Each row was made from one small tree. The marks that hang from a mark follow it in brackets, in alphabetical order. Every link used is in the known rows. Write each row's tree.
Known rows
bipu[zagev[lunuf]]: [227,-22,-127,38,66,-31,170,-154,68,142,-207,109,-19,148,48,-219,34,22,36,-78,92,-145,79,-119,-202,-106,-38,-91,121,-108,-13,275,176,-89,99,-121,-229,-52,17,5,129,-144,-76,33,-17,-51,188]
lunuf[nevig]: [120,-159,-38,22,17,-212,-20,-79,80,-151,-24,119,-96,-145,98,36,-88,-147,199,41,-38,-50,-8,14,-163,-10,-145,-190,246,44,-158,252,286,65,37,27,-138,-102,-112,154,133,-157,-56,86,21,-46,238]
tini[ruma]: [79,-164,-100,51,272,-135,107,122,42,-202,-160,121,199,-205,-94,2,36,-104,200,-42,51,-83,-15,-69,-183,-103,-5,43,295,56,107,224,-70,-43,100,-29,8,-293,-106,-20,-70,-60,-71,37,42,-86,250]
libik[lunuf vites[nevig]]: [52,110,-30,109,-195,-317,-247,77,8,-3,-118,186,-57,19,171,-221,-65,32,309,163,-25,-213,-60,-144,-126,36,151,50,30,-155,66,68,18,-342,110,136,-199,-181,-108,59,91,55,-274,-267,-35,-196,305]
fiven[bipu lunuf[nevig zagev[tini]]]: [219,-146,-3,41,193,-365,29,-589,361,70,-48,-38,-1,37,-65,-185,279,-169,119,-252,-67,-279,92,152,-210,119,151,-344,365,-8,-367,179,85,-135,54,28,-165,-326,-25,160,161,-8,17,25,194,124,483]
zagev[lunuf tini]: [116,-67,-148,82,-147,-118,67,-181,88,146,20,139,108,206,-108,-154,-46,-194,79,-79,197,0,-97,94,-239,-32,121,-54,67,-16,150,219,23,-144,76,-219,-173,-164,99,90,-20,51,-308,-35,-42,-66,283]
libik[lunuf[nevig]]: [178,-149,20,156,-84,-255,-127,-23,45,-72,-169,193,2,-131,163,29,-24,-149,183,88,8,-81,-29,25,-118,110,-45,-100,311,-35,-168,150,77,-118,34,0,-265,-102,-149,211,97,-82,-99,-53,-67,-138,243]
lunuf[fiven]: [168,-123,-102,54,192,-122,-34,-152,5,-27,-56,146,-52,-4,-29,-80,-147,-240,35,-43,-3,-84,34,136,-156,13,36,-306,157,-48,-44,114,140,18,126,4,-11,-139,59,-103,168,-73,-62,40,7,-79,169]
vites[nevig]: [106,-38,3,46,22,-131,-19,15,167,34,171,33,-121,-113,108,-138,-84,40,189,111,-43,-42,-21,-180,-67,-96,129,-110,71,-24,-1,182,153,-40,42,125,-13,-128,-4,172,97,-212,-179,-74,-3,-76,82]
fiven[bipu[zagev] lunuf[nevig]]: [331,-191,-48,41,291,-366,55,-396,291,96,-196,-31,-184,-89,24,-150,254,-145,132,-246,-36,-251,225,58,-120,-65,106,-271,229,106,-203,220,177,-52,62,-43,-170,-128,-190,77,161,-271,182,21,128,77,334]
zagev[lunuf tini[ruma]]: [177,-143,-135,129,91,-163,166,-138,20,41,-118,185,217,47,-215,-109,73,-233,207,-132,230,-43,-41,103,-317,-44,131,70,243,89,238,311,-125,-218,216,-236,-146,-212,52,94,-198,87,-234,-104,-32,-87,364]
bipu[zagev]: [113,-37,-112,-22,178,-43,139,-15,49,57,-151,-5,118,60,63,-126,33,61,65,-53,11,-184,42,-196,-141,-48,-51,-118,46,-120,-63,151,216,3,13,34,-26,-76,-80,-136,185,-158,-114,40,-37,44,116]
libik[lunuf[fiven zagev] vites[nevig]]: [221,128,56,145,124,-228,-272,-181,8,66,-195,258,-170,57,185,-370,-126,86,217,173,-128,-335,50,-75,-163,245,119,-292,224,-439,-148,76,117,-395,270,251,-256,-194,19,-42,298,138,-135,-348,31,-201,425]
zagev[lunuf[fiven[bipu]] tini]: [282,-176,-145,105,127,-172,12,-537,189,222,-41,230,37,247,-150,-161,-4,-340,11,-253,272,-52,94,345,-198,32,316,-290,101,-47,72,172,130,-146,272,-182,-145,-151,140,28,1,139,-133,-20,178,-46,367]
libik[lunuf[fiven nevig]]: [298,-218,34,238,73,-253,-195,-208,-46,-34,-230,335,-112,-99,97,8,-120,-283,110,68,-20,-88,39,188,-190,164,-30,-404,332,-71,-175,144,145,-94,203,-21,-239,-33,-69,163,171,-33,-16,-106,-75,-192,292]
zagev[lunuf]: [173,-53,-73,41,-37,-129,62,4,93,24,-119,128,-59,74,-24,-141,-103,-140,71,-55,99,-12,-29,-16,-136,-89,75,-63,156,-1,70,263,65,-53,77,-141,-241,-178,58,109,20,-50,-88,65,-5,-105,150]
zagev[tini[ruma]]: [39,-156,-132,81,153,-170,140,-7,8,-66,-73,58,313,-65,-130,-7,128,-127,200,-78,189,-106,-67,39,-263,-34,74,27,140,28,145,141,-124,-97,92,-63,68,-240,-30,-3,-141,37,-251,-83,-18,-23,350]
libik[lunuf[fiven[tini] nevig]]: [239,-276,114,232,13,-275,-83,-477,-10,-67,-102,431,37,-137,81,-6,5,-246,182,-66,-77,-153,121,261,-156,227,-6,-428,195,-113,-155,108,7,-141,185,-18,-199,20,-125,-53,176,89,-184,-49,-51,-257,305]
fiven[bipu[zagev] tini[ruma]]: [166,-232,-51,3,494,-112,362,-359,189,-58,-163,118,358,-98,-121,-117,403,50,172,-314,124,-261,261,-28,-151,-101,143,-45,71,-50,-94,161,-51,-95,179,65,40,-166,-266,-336,-11,92,-150,70,158,-140,355]
bipu[zagev[lunuf[fiven] tini]]: [361,-81,-159,127,142,-75,98,-446,0,295,-154,246,17,301,-32,-282,-57,-152,49,-156,163,-133,80,164,-291,25,67,-351,29,-150,26,168,249,-164,240,-210,-208,9,151,-90,127,-42,-149,-133,-23,54,338]
zagev[lunuf[nevig] tini]: [192,-102,-78,104,-135,-260,82,-299,74,92,3,215,-118,105,37,-76,-87,-262,157,-9,89,30,-61,181,-253,23,-25,-241,204,32,-25,307,218,-67,136,-203,-304,-21,59,283,-12,-46,-182,-27,-32,-50,370]

Write each row's tree
[302,-237,80,141,2,-253,63,-605,60,24,-31,419,-193,-91,-20,-85,-68,-327,169,-174,-67,-83,128,344,-247,94,15,-517,291,50,-91,325,164,-61,244,-128,-251,48,0,76,167,-39,-73,56,33,-227,353]	zagev[lunuf[fiven[tini] nevig]]
[357,-298,-49,234,199,-296,90,-444,-65,-7,-157,394,-54,-20,-154,-60,-82,-406,231,-124,123,-31,59,352,-448,65,39,-343,447,88,63,386,146,-171,374,-228,-242,-83,28,255,-95,-30,-14,-143,20,-117,528]	zagev[lunuf[fiven nevig] tini[ruma]]
[311,-246,-166,95,612,-125,182,-444,85,107,-218,152,274,81,-175,-143,217,-129,94,-246,232,-217,233,210,-259,-37,256,-194,99,-163,-22,54,68,-144,317,-37,78,-178,-34,-180,-21,132,-112,-162,134,4,440]	lunuf[fiven[bipu[zagev[tini[ruma]]]]]
[254,-190,15,76,409,-197,135,-405,-28,-143,-139,224,55,-100,-40,-86,27,-185,202,-4,-38,-182,80,206,-365,216,-72,-459,496,-126,-221,245,210,-104,295,69,-94,-155,-16,156,45,17,10,-87,66,-37,536]	lunuf[fiven nevig zagev[tini[ruma]]]
[60,-34,0,-38,47,-176,70,-292,128,-68,-1,32,62,5,101,-74,77,-68,149,65,-85,-157,-43,29,-249,183,-145,-363,295,-158,-331,220,273,-30,57,87,-164,-108,0,168,204,18,-193,12,68,20,417]	lunuf[nevig zagev[tini]]
[175,-223,114,120,-30,-428,33,-434,191,-65,60,153,-55,-200,-44,-60,204,-274,248,-266,-149,-193,81,201,-156,47,45,-338,258,208,-60,202,-32,-55,-34,-86,-147,-144,-185,23,158,-174,-93,89,34,-64,299]	fiven[lunuf[nevig] tini]
[381,-230,-42,4,451,-183,55,-495,148,68,-220,156,-170,-25,48,-104,5,-107,68,-172,-44,-162,293,165,-138,1,5,-494,239,-105,-323,165,398,36,263,84,-95,30,-111,17,243,-118,105,53,118,-19,375]	lunuf[fiven[bipu[zagev]] nevig]
[269,-105,-180,118,217,-114,302,-214,-34,128,-227,184,225,162,-114,-171,176,-68,190,-173,234,-151,54,-20,-381,-63,28,16,151,-89,172,265,20,-258,198,-206,-174,-97,-18,9,-120,-8,-153,-159,-42,8,403]	bipu[zagev[lunuf tini[ruma]]]
[197,-221,157,111,334,-376,154,-415,196,-248,-117,163,78,-326,-91,-121,342,-119,308,-276,-215,-395,108,100,-244,161,-10,-276,581,125,-148,366,-127,-147,80,5,-195,-262,-240,-27,73,-76,54,72,133,-104,460]	fiven[lunuf[nevig zagev] tini[ruma]]
[197,-94,29,51,125,-184,-3,-490,66,-9,-12,162,-69,20,85,-134,-86,-164,123,14,-122,-170,31,212,-276,278,-62,-545,321,-202,-324,205,337,-33,170,82,-161,-86,74,99,243,34,-114,-35,28,-6,446]	lunuf[fiven nevig zagev[tini]]
[150,-155,105,142,268,-283,196,-312,177,-167,-100,101,237,-238,-161,-194,405,-73,214,-293,-95,-384,89,-10,-193,105,52,-162,387,89,-5,336,-247,-185,37,21,-38,-328,-179,-239,68,9,-38,97,118,-87,358]	fiven[lunuf[zagev] tini[ruma]]
[306,-81,-58,44,74,-154,185,-233,32,109,-252,194,-195,15,89,-161,-36,-67,134,-62,1,-93,140,-25,-261,-27,-156,-263,285,-44,-157,345,357,-70,156,-117,-352,45,-51,190,138,-227,35,33,-21,-76,303]	bipu[zagev[lunuf[nevig]]]
[432,-148,-93,114,137,-197,128,-564,-25,225,-164,306,-161,181,87,-185,-80,-207,116,-103,56,-127,148,235,-346,117,-24,-527,212,-108,-148,255,366,-136,277,-187,-302,130,83,168,141,-109,-49,-122,-57,24,417]	bipu[zagev[lunuf[fiven nevig] tini]]
[332,-270,-165,174,358,-218,93,-492,104,100,-173,304,136,55,-299,-122,103,-359,113,-303,283,-79,111,337,-285,-12,299,-161,241,-6,194,291,-59,-190,419,-195,-105,-256,71,4,-214,204,-90,-75,155,-124,483]	zagev[lunuf[fiven[bipu]] tini[ruma]]
[212,-1,-164,49,-35,-100,217,-259,82,245,-93,135,93,305,36,-227,47,-35,68,-128,203,-162,23,-9,-232,-54,35,-109,-19,-159,57,184,150,-179,116,-193,-198,-39,99,-17,86,-78,-251,-95,-71,79,288]	bipu[zagev[lunuf tini]]
[110,-91,-155,39,269,-100,272,-114,-31,9,-164,75,364,44,-107,-110,225,26,170,-151,213,-227,36,-53,-302,-29,54,-20,86,-87,80,105,1,-134,107,-48,16,-130,-76,-120,-60,-17,-197,-99,-67,28,357]	bipu[zagev[tini[ruma]]]
[348,-194,-99,138,397,-101,-45,-362,132,167,-354,193,149,154,63,-175,112,-60,-1,-99,178,-250,207,84,-86,50,184,-216,76,-256,-237,4,81,-168,238,16,-147,-106,-50,-164,167,117,-3,-79,67,-89,233]	libik[lunuf[fiven[bipu[zagev]]]]
[218,-58,-29,17,323,-233,19,-341,397,55,-143,-110,43,-22,-95,-254,279,-43,40,-254,-65,-299,101,-34,-30,45,179,-199,315,-24,-238,216,-5,-106,-5,58,-76,-411,-28,-70,176,-22,67,106,236,43,283]	fiven[bipu lunuf[zagev]]
[261,-110,-122,168,11,-153,22,-397,3,168,-48,270,7,231,-118,-142,-138,-283,42,-106,198,-39,-2,273,-285,35,133,-342,111,-28,132,214,157,-169,223,-207,-194,-97,206,46,61,47,-176,-92,-6,-55,329]	zagev[lunuf[fiven] tini]
[236,-109,-152,46,202,-253,117,-440,292,249,-115,-66,142,185,-113,-255,350,-132,62,-342,190,-297,142,68,-145,-87,290,-181,-27,-10,-40,76,-41,-228,10,-100,-17,-230,-48,-152,75,-94,-74,-52,114,195,296]	fiven[bipu[zagev[tini]] lunuf]
[206,-150,-80,92,437,-318,109,-416,279,-47,-138,-30,285,-40,-220,-227,411,-163,116,-316,85,-338,71,87,-194,34,248,-37,355,6,-46,175,-237,-250,131,-31,-24,-451,-81,-71,-56,94,-44,-50,183,74,514]	fiven[bipu lunuf[zagev[tini[ruma]]]]
[39,-58,-86,20,264,-82,209,-103,46,-121,-117,34,358,16,-118,-128,173,6,164,-27,81,-213,-64,-45,-262,114,4,-89,313,-136,-36,184,-41,-117,115,74,-20,-283,4,-46,-29,102,-209,-55,54,-18,403]	lunuf[zagev[tini[ruma]]]
[166,-308,4,132,358,-376,167,-405,265,-106,-56,103,292,-256,-309,-94,426,-255,223,-409,67,-284,175,165,-83,-115,356,-24,243,231,91,217,-356,-209,100,-85,43,-367,-257,-253,-98,58,-76,99,228,-114,361]	fiven[bipu lunuf tini[ruma]]
[108,-115,-26,16,237,-199,181,-237,84,-223,-122,88,158,-95,-7,-31,140,-68,242,36,-50,-180,-26,50,-330,143,-99,-223,460,-73,-214,283,133,-79,153,68,-107,-184,-68,178,19,-7,-85,-72,42,-17,517]	lunuf[nevig zagev[tini[ruma]]]
[315,-251,-88,64,323,-177,84,-648,149,166,-102,150,-24,133,60,-92,78,-149,72,-189,69,-160,221,275,-283,66,110,-484,86,-152,-296,122,392,-41,266,22,-96,42,-33,9,202,-45,-65,-85,98,48,443]	lunuf[fiven[bipu[zagev[tini]]] nevig]
[242,-122,63,9,309,-128,-29,-326,73,-117,-127,182,-190,-125,156,-134,-132,-113,80,82,-179,-141,100,92,-199,207,-184,-576,470,-171,-381,244,385,64,201,153,-174,-61,8,121,328,-65,103,36,49,-91,397]	lunuf[fiven nevig zagev]
[281,-244,79,59,251,-363,176,-613,349,67,-93,104,-44,-120,-1,-172,390,-76,214,-444,-78,-329,284,132,-109,-18,133,-336,167,86,-238,209,46,-100,41,-55,-152,-91,-254,-142,172,-130,44,76,145,6,388]	fiven[bipu[zagev] lunuf[nevig] tini]
[168,-71,72,62,-1,-360,22,-397,180,0,8,8,-33,-51,26,-194,158,-178,174,-136,-122,-270,-13,83,-246,190,19,-372,426,-20,-282,225,128,-114,-35,-12,-206,-212,0,132,173,-145,-16,-23,29,135,420]	fiven[lunuf[nevig zagev[tini]]]
[220,-59,81,26,154,-301,-18,-256,173,-132,-119,-15,-170,-142,57,-185,142,-109,158,-110,-201,-265,49,13,-168,97,-81,-328,525,18,-282,306,185,-26,-21,45,-226,-229,-51,162,255,-255,154,84,100,17,344]	fiven[lunuf[nevig zagev]]
[177,-99,64,114,48,-171,-76,-149,95,-106,-272,172,12,-55,223,-94,47,22,120,152,-50,-215,-52,-112,-158,233,-113,-200,459,-221,-370,211,122,-129,40,119,-307,-128,-104,164,228,9,-59,-34,4,-178,309]	libik[lunuf[nevig zagev]]
[158,-234,56,80,474,-307,200,-500,351,-160,-108,23,287,-201,-229,-216,490,-46,178,-366,-31,-419,197,77,-100,33,237,-120,362,45,-121,272,-288,-206,118,37,-47,-418,-206,-251,11,136,26,87,274,-117,433]	fiven[bipu lunuf[zagev] tini[ruma]]
[207,-290,83,63,137,-435,54,-598,369,2,44,129,-65,-201,-80,-60,321,-297,221,-385,-72,-218,175,259,-79,-29,213,-318,233,212,-177,175,-77,-79,19,-66,-100,-178,-224,-23,99,-41,-44,146,180,-28,357]	fiven[bipu lunuf[nevig] tini]
[290,-82,-99,92,12,-176,197,-339,61,183,-100,214,-45,189,73,-175,40,-116,186,-117,86,-109,50,48,-313,5,-82,-282,152,-57,-132,270,289,-116,146,-188,-322,64,32,198,90,-155,-138,-66,-37,31,411]	bipu[zagev[lunuf[nevig] tini]]
[192,-56,-9,180,86,-110,-112,-356,25,110,-159,219,221,186,73,-227,38,-85,-13,26,87,-273,-50,131,-212,297,129,-333,196,-349,-206,22,-47,-243,153,56,-165,-139,90,-107,157,280,-247,-182,-50,-75,353]	libik[lunuf[fiven zagev[tini]]]
[172,-126,175,88,68,-336,86,-516,255,-91,-18,111,-74,-197,12,-197,243,-100,210,-242,-264,-346,108,74,-168,137,5,-427,409,46,-295,257,42,-81,-45,33,-211,-177,-152,-22,288,-106,-18,116,87,-51,368]	fiven[lunuf[nevig zagev] tini]
[281,-183,-202,62,367,-119,297,-352,154,199,-235,122,283,166,-174,-182,290,-81,134,-310,330,-158,146,51,-281,-89,188,19,125,-59,37,279,-7,-231,255,-191,-124,-179,-60,-64,-177,93,-133,-101,101,10,454]	fiven[bipu[zagev[lunuf tini[ruma]]]]
[98,-61,105,33,72,-224,102,-383,240,-64,-19,35,103,-68,-66,-262,327,-58,85,-220,-154,-381,62,-14,-77,142,61,-269,276,-67,-134,179,-152,-130,-94,23,-106,-270,-82,-252,266,7,-139,123,77,-39,249]	fiven[lunuf[zagev] tini]
[432,-168,-172,209,377,-124,198,-355,-89,215,-231,302,127,161,-175,-217,54,-167,133,-199,250,-178,132,164,-393,-7,100,-218,190,-81,180,293,100,-201,348,-234,-142,-37,95,-30,-73,-35,-79,-221,12,-48,446]	bipu[zagev[lunuf[fiven] tini[ruma]]]
[130,-272,31,118,335,-146,139,-309,-20,-183,-32,322,224,-225,-221,-63,92,-229,180,-190,17,-180,105,202,-228,25,113,-242,217,41,107,168,-98,-61,242,-16,65,-157,-114,-246,18,127,-162,3,47,-215,305]	lunuf[fiven[tini[ruma]]]
[203,-250,112,99,110,-236,3,-464,42,-122,31,314,-78,-189,17,3,-57,-281,169,-111,-141,-119,132,304,-161,102,-17,-522,209,30,-153,166,223,11,158,12,-77,23,-109,-47,244,20,-127,84,27,-162,314]	lunuf[fiven[tini] nevig]
